Known rows, with every way that one mark hangs from another:
j45{j320{j429 j645{j123}}}: [ 0.80  0.18 -0.19  1.74  0.11 -1.18  1.13 -1.07 -0.13 -0.87 -1.35 -0.47
 -1.11 -0.04 -0.20  1.47  0.78 -0.12 -0.67  1.77  0.37 -3.36]
j645{j123 j320}: [-3.25 -0.05 -1.27  3.89  0.44  1.89 -0.40 -0.63  0.33 -2.44 -2.64  0.08
 -3.31 -2.77  3.04 -3.96 -0.34  0.95 -2.27 -4.12  1.44 -4.20]
j429{j320 j984}: [-3.15  0.29 -1.70  3.32 -0.13 -2.76 -1.17  1.12  0.41 -1.24 -1.70  1.34
  0.06 -3.31 -4.27 -1.63  1.27  1.17 -4.59 -2.50  0.77 -1.67]
j429{j320{j45{j123{j645}} j350} j984}: [-1.05  0.41  0.47 -0.31 -2.10 -2.50 -0.88 -0.34  1.21  1.39  3.21  1.63
 -0.60 -1.92 -1.48  2.54  1.71  0.01 -2.26  1.47  0.00  0.73]
j645{j320}: [-2.79 -0.21 -1.44  1.99  0.59  1.24 -0.91  0.18  0.51 -2.96 -2.89  2.29
 -1.30 -2.70  0.28 -4.47  0.81  0.96 -1.55 -3.59  1.07 -2.75]
j320{j45{j123} j350 j429 j645}: [ 2.83 -0.33  1.90 -2.71  1.11 -0.03 -0.59 -1.57  0.07  1.80  1.74  1.87
 -0.11  2.58  0.87  3.49  1.45 -0.39  3.43  3.35 -0.67 -0.25]
j645{j123{j45} j320{j350}}: [-2.33 -0.28 -0.02  1.25  1.42  3.28 -0.11 -0.73  0.43 -1.78 -0.18 -1.63
 -3.05 -0.97  6.06 -3.10  1.48  0.47  0.05 -3.06  0.93 -0.41]
j45{j320}: [-1.22 -0.09 -0.55 -0.62  0.62 -0.23  0.95 -0.02  1.84 -3.59 -1.93  3.22
 -0.81 -1.60 -1.55 -1.95  0.73  0.64 -1.45  1.34  0.41 -3.07]
j45{j123{j350 j645{j320{j429{j984}}}}}: [-1.83  0.71  0.53 -0.32 -4.19 -0.83 -0.21  0.79  0.65  1.83  2.54 -0.89
 -0.13 -3.99 -0.06  0.33 -2.12 -1.25 -0.25 -0.68 -0.04 -0.24]
j123{j45{j320{j429{j984} j645}} j350}: [ 1.49  0.25  1.13 -2.47 -0.40 -0.11  1.61  1.52  0.67  0.28  2.16 -1.46
  2.14  0.30 -0.71  1.86  1.84 -0.75  0.79  2.41 -0.50  3.52]
j45{j123{j350} j320{j429 j645}}: [ 0.88  0.26  1.88 -2.40 -1.91 -1.43  1.19 -0.78  1.26 -0.08  2.20  1.59
 -0.59 -1.67 -0.72  3.07 -0.89 -1.01  1.81  4.62 -0.35 -1.59]
j645{j123 j320{j350}}: [-2.32 -0.23 -1.15  2.98  1.05  2.00  0.01 -0.80  0.03 -1.68 -0.76 -0.40
 -3.56 -2.86  4.10 -4.19 -0.13  0.49  0.19 -5.07  1.42 -2.71]
j984{j429}: [-1.12 -0.33 -1.23 -0.66  0.43  0.94 -0.48 -0.01 -0.75 -2.48 -3.86  2.04
 -0.23  0.42 -2.39 -4.42 -8.23  0.67 -0.68 -2.64 -0.73 -2.93]
j984{j429{j320{j45}}}: [-2.29 -0.42 -1.05  0.97 -0.42 -0.20 -1.98 -1.11 -0.59 -2.23 -4.00  2.68
 -0.08  0.62 -1.46 -2.73 -6.18  1.44 -2.09  0.54 -0.17 -1.34]
j45{j320{j350 j429{j984} j645}}: [ 2.99  0.32 -0.35  0.43  0.55 -3.03  0.97  0.01 -0.39  0.15  1.02 -0.45
  1.06 -1.54 -3.00  1.38  2.41 -0.77  0.80  0.48  0.00 -0.04]
j320{j45 j350 j429 j645}: [ 2.94 -0.63  0.14 -1.69  2.14  0.92 -0.05 -0.23 -0.78  1.63  0.35  1.36
  1.13  3.81 -0.17  1.08  2.58 -0.05  3.82  0.55 -0.29  1.60]
j645{j123{j45} j320{j350 j429{j984}}}: [-1.47  0.16 -0.17  3.62  0.76  0.69 -1.33 -0.51 -0.66  0.23 -0.80 -5.01
 -0.97 -2.19  5.10 -1.71  1.17  0.08 -0.77 -2.09  0.83  0.50]
j984{j429{j320{j45 j350 j645}}}: [ 0.66 -0.43 -0.70 -0.24  0.09 -0.33 -0.88 -1.32 -1.66 -0.75 -0.74  2.42
 -0.26  1.71 -1.87 -0.99 -4.35  0.56  0.70 -1.03 -0.48  0.49]
j320{j45 j350 j645}: [ 2.96 -0.61  0.25 -2.98  2.57  2.07  1.14  0.15  0.20  0.22  1.84  3.71
 -0.30  3.51 -0.55  0.38  2.93  0.19  2.90 -1.45 -0.24  1.23]

Rows:
[-0.83  0.05  0.74 -5.28 -2.48  2.57  3.05  1.99  2.09 -0.36  3.34  0.77
  0.52  1.24  0.58  0.20  0.88 -0.97  0.94  1.95 -0.60  3.54]	j123{j45{j320} j350 j645}
[ 1.19  0.34  0.65  0.15  0.31  0.64  1.13  1.48 -0.91  2.54  1.63 -3.85
  0.82  1.61  0.54  1.90  0.02 -0.62  0.18 -1.72 -0.34  1.91]	j320{j429{j984} j645{j123{j45 j350}}}
[ 0.57  0.14 -0.67  0.83  0.41 -2.62  0.17  0.03  0.49 -0.86 -0.70 -0.65
  0.97 -2.86 -1.68 -0.82  0.73 -0.24  0.18  1.37  0.28 -0.54]	j45{j320{j350 j429{j984}}}
[ 2.33  0.24  0.13  2.11  1.04 -0.67 -0.14 -0.10 -0.83  2.13 -0.63 -1.64
  0.56  2.23 -0.18  2.76  1.20  0.26 -1.46  0.09  0.00 -0.89]	j320{j45 j429{j984} j645{j123}}
[ 1.62  0.32 -0.89  1.43  0.84 -2.06 -0.19  1.26 -1.21  1.25 -1.05 -0.43
  1.80  0.33 -4.56  0.85  1.30 -0.16 -0.99 -2.36 -0.32 -1.14]	j320{j429{j984} j645}
[-0.31 -0.12  0.89 -1.49 -1.92 -0.27 -0.85 -1.41 -0.48 -0.42  0.50  2.93
 -0.77  0.54 -1.22  0.76 -7.02  0.27 -0.06  1.51 -0.77 -0.42]	j984{j429{j320{j45{j123{j350}} j645}}}
[ 0.25 -0.17  0.72 -0.88  0.54  2.44  1.30  0.86 -0.70  1.75  0.84 -2.31
 -0.16  3.15  1.98  1.19  0.05 -0.43  2.01 -0.79 -0.27  1.27]	j320{j429 j645{j123{j45 j350}}}
[-1.19 -0.22 -0.12  0.87  1.07  0.53  0.47 -0.52 -0.48 -0.02  1.71 -0.08
 -2.35  1.19  1.03  0.88  3.26  0.35 -0.20 -2.05  0.46  0.45]	j429{j320{j350 j645{j123{j45}}}}
[-0.05  0.47  0.59 -3.29 -3.08  0.20  1.94  2.17  1.15  1.39  2.84 -2.30
  2.36  0.16 -0.49  1.42  0.59 -1.34  0.23  2.78 -0.72  4.38]	j123{j45{j320{j429{j984}}} j350 j645}
[-1.08  0.06 -0.88  3.38  0.37 -0.54 -2.52 -0.06  0.07 -0.63 -3.38 -0.31
  1.24 -2.08  0.80 -1.86  1.60  0.90 -2.09 -0.04  0.90 -0.52]	j645{j320{j45 j429{j984}}}
[ 0.14 -0.05 -0.37  0.87  1.17 -0.71 -1.51  0.63  0.35  0.57 -2.81  0.19
  2.29  0.81 -1.27 -0.20  0.59  0.85 -1.45  1.52  0.02 -0.19]	j320{j45 j429{j984}}
[-1.27  0.24  0.95  1.22 -1.39 -0.31 -2.10 -0.45  1.04  0.31 -0.31 -0.12
  0.42 -3.44  2.26 -0.20 -0.57  0.21 -0.62  1.91  0.54  0.00]	j645{j320{j45{j123{j350}} j429{j984}}}
[-1.57  0.40 -0.18 -0.89 -3.10  1.47  0.26  2.43 -0.01  1.98  1.96 -3.23
  1.95 -0.74  1.31 -0.96  0.88 -1.06  0.28 -1.60 -0.10  4.64]	j123{j45 j350 j645{j320{j429{j984}}}}
[ 0.83 -0.16  1.24 -3.35 -0.15  1.41  1.71  0.96  0.84 -0.35  1.46 -0.22
  1.34  1.60  0.47  1.18  1.86 -0.63  2.25  3.17 -0.46  3.03]	j123{j45{j320{j429 j645}} j350}
[ 2.54  0.19  0.83 -1.55  1.22 -1.17  0.78  0.15  0.15 -0.14  1.34 -1.49
  1.51  0.67 -0.54  2.27  3.87 -0.61  0.44  2.41 -0.54  2.10]	j123{j45{j320{j350 j429{j984} j645}}}
[-0.55 -0.17 -0.31  0.57  0.02  0.38 -0.25 -1.39 -2.00 -0.67 -0.17 -0.88
 -1.73  1.60  0.47 -0.78 -5.01  0.22 -0.27 -2.18 -0.52  0.05]	j984{j429{j320{j350 j645{j123{j45}}}}}
[ 3.83 -0.12  0.08 -0.53  1.83 -1.03 -0.19  0.41 -0.96  2.38  1.16 -0.09
  2.02  2.18 -1.63  1.94  2.64 -0.26  1.89 -0.43 -0.34  2.16]	j320{j45 j350 j429{j984} j645}
[ 1.47 -0.32  0.51 -0.53  1.92  1.64  0.78 -0.32 -1.25  1.67  0.96 -2.49
 -0.85  3.35  2.47  1.36  1.72 -0.48  2.69 -1.12 -0.31  0.76]	j320{j350 j429 j645{j123{j45}}}
[-0.39  0.36 -0.76  1.67 -0.05 -2.93 -0.22  0.21  0.79 -1.52 -2.49 -0.21
  1.24 -2.83 -2.60 -0.54  0.57  0.22 -2.29  2.18  0.28 -2.24]	j45{j320{j429{j984}}}
[-0.59 -0.17 -0.65  1.91 -0.59 -0.04 -0.91 -1.71 -1.52 -0.98 -2.20  1.19
 -1.46  1.69 -0.59 -0.32 -5.71  0.95 -2.17 -0.62 -0.18 -1.93]	j984{j429{j320{j45 j645{j123}}}}
[ 0.55 -0.23  1.33 -3.17 -1.23  0.49 -0.58 -1.01  0.79  2.32  1.59  1.14
  0.04  1.96  1.64  2.27 -0.18 -0.66  2.82  3.96 -0.68  0.32]	j320{j45{j123{j645}} j350 j429}
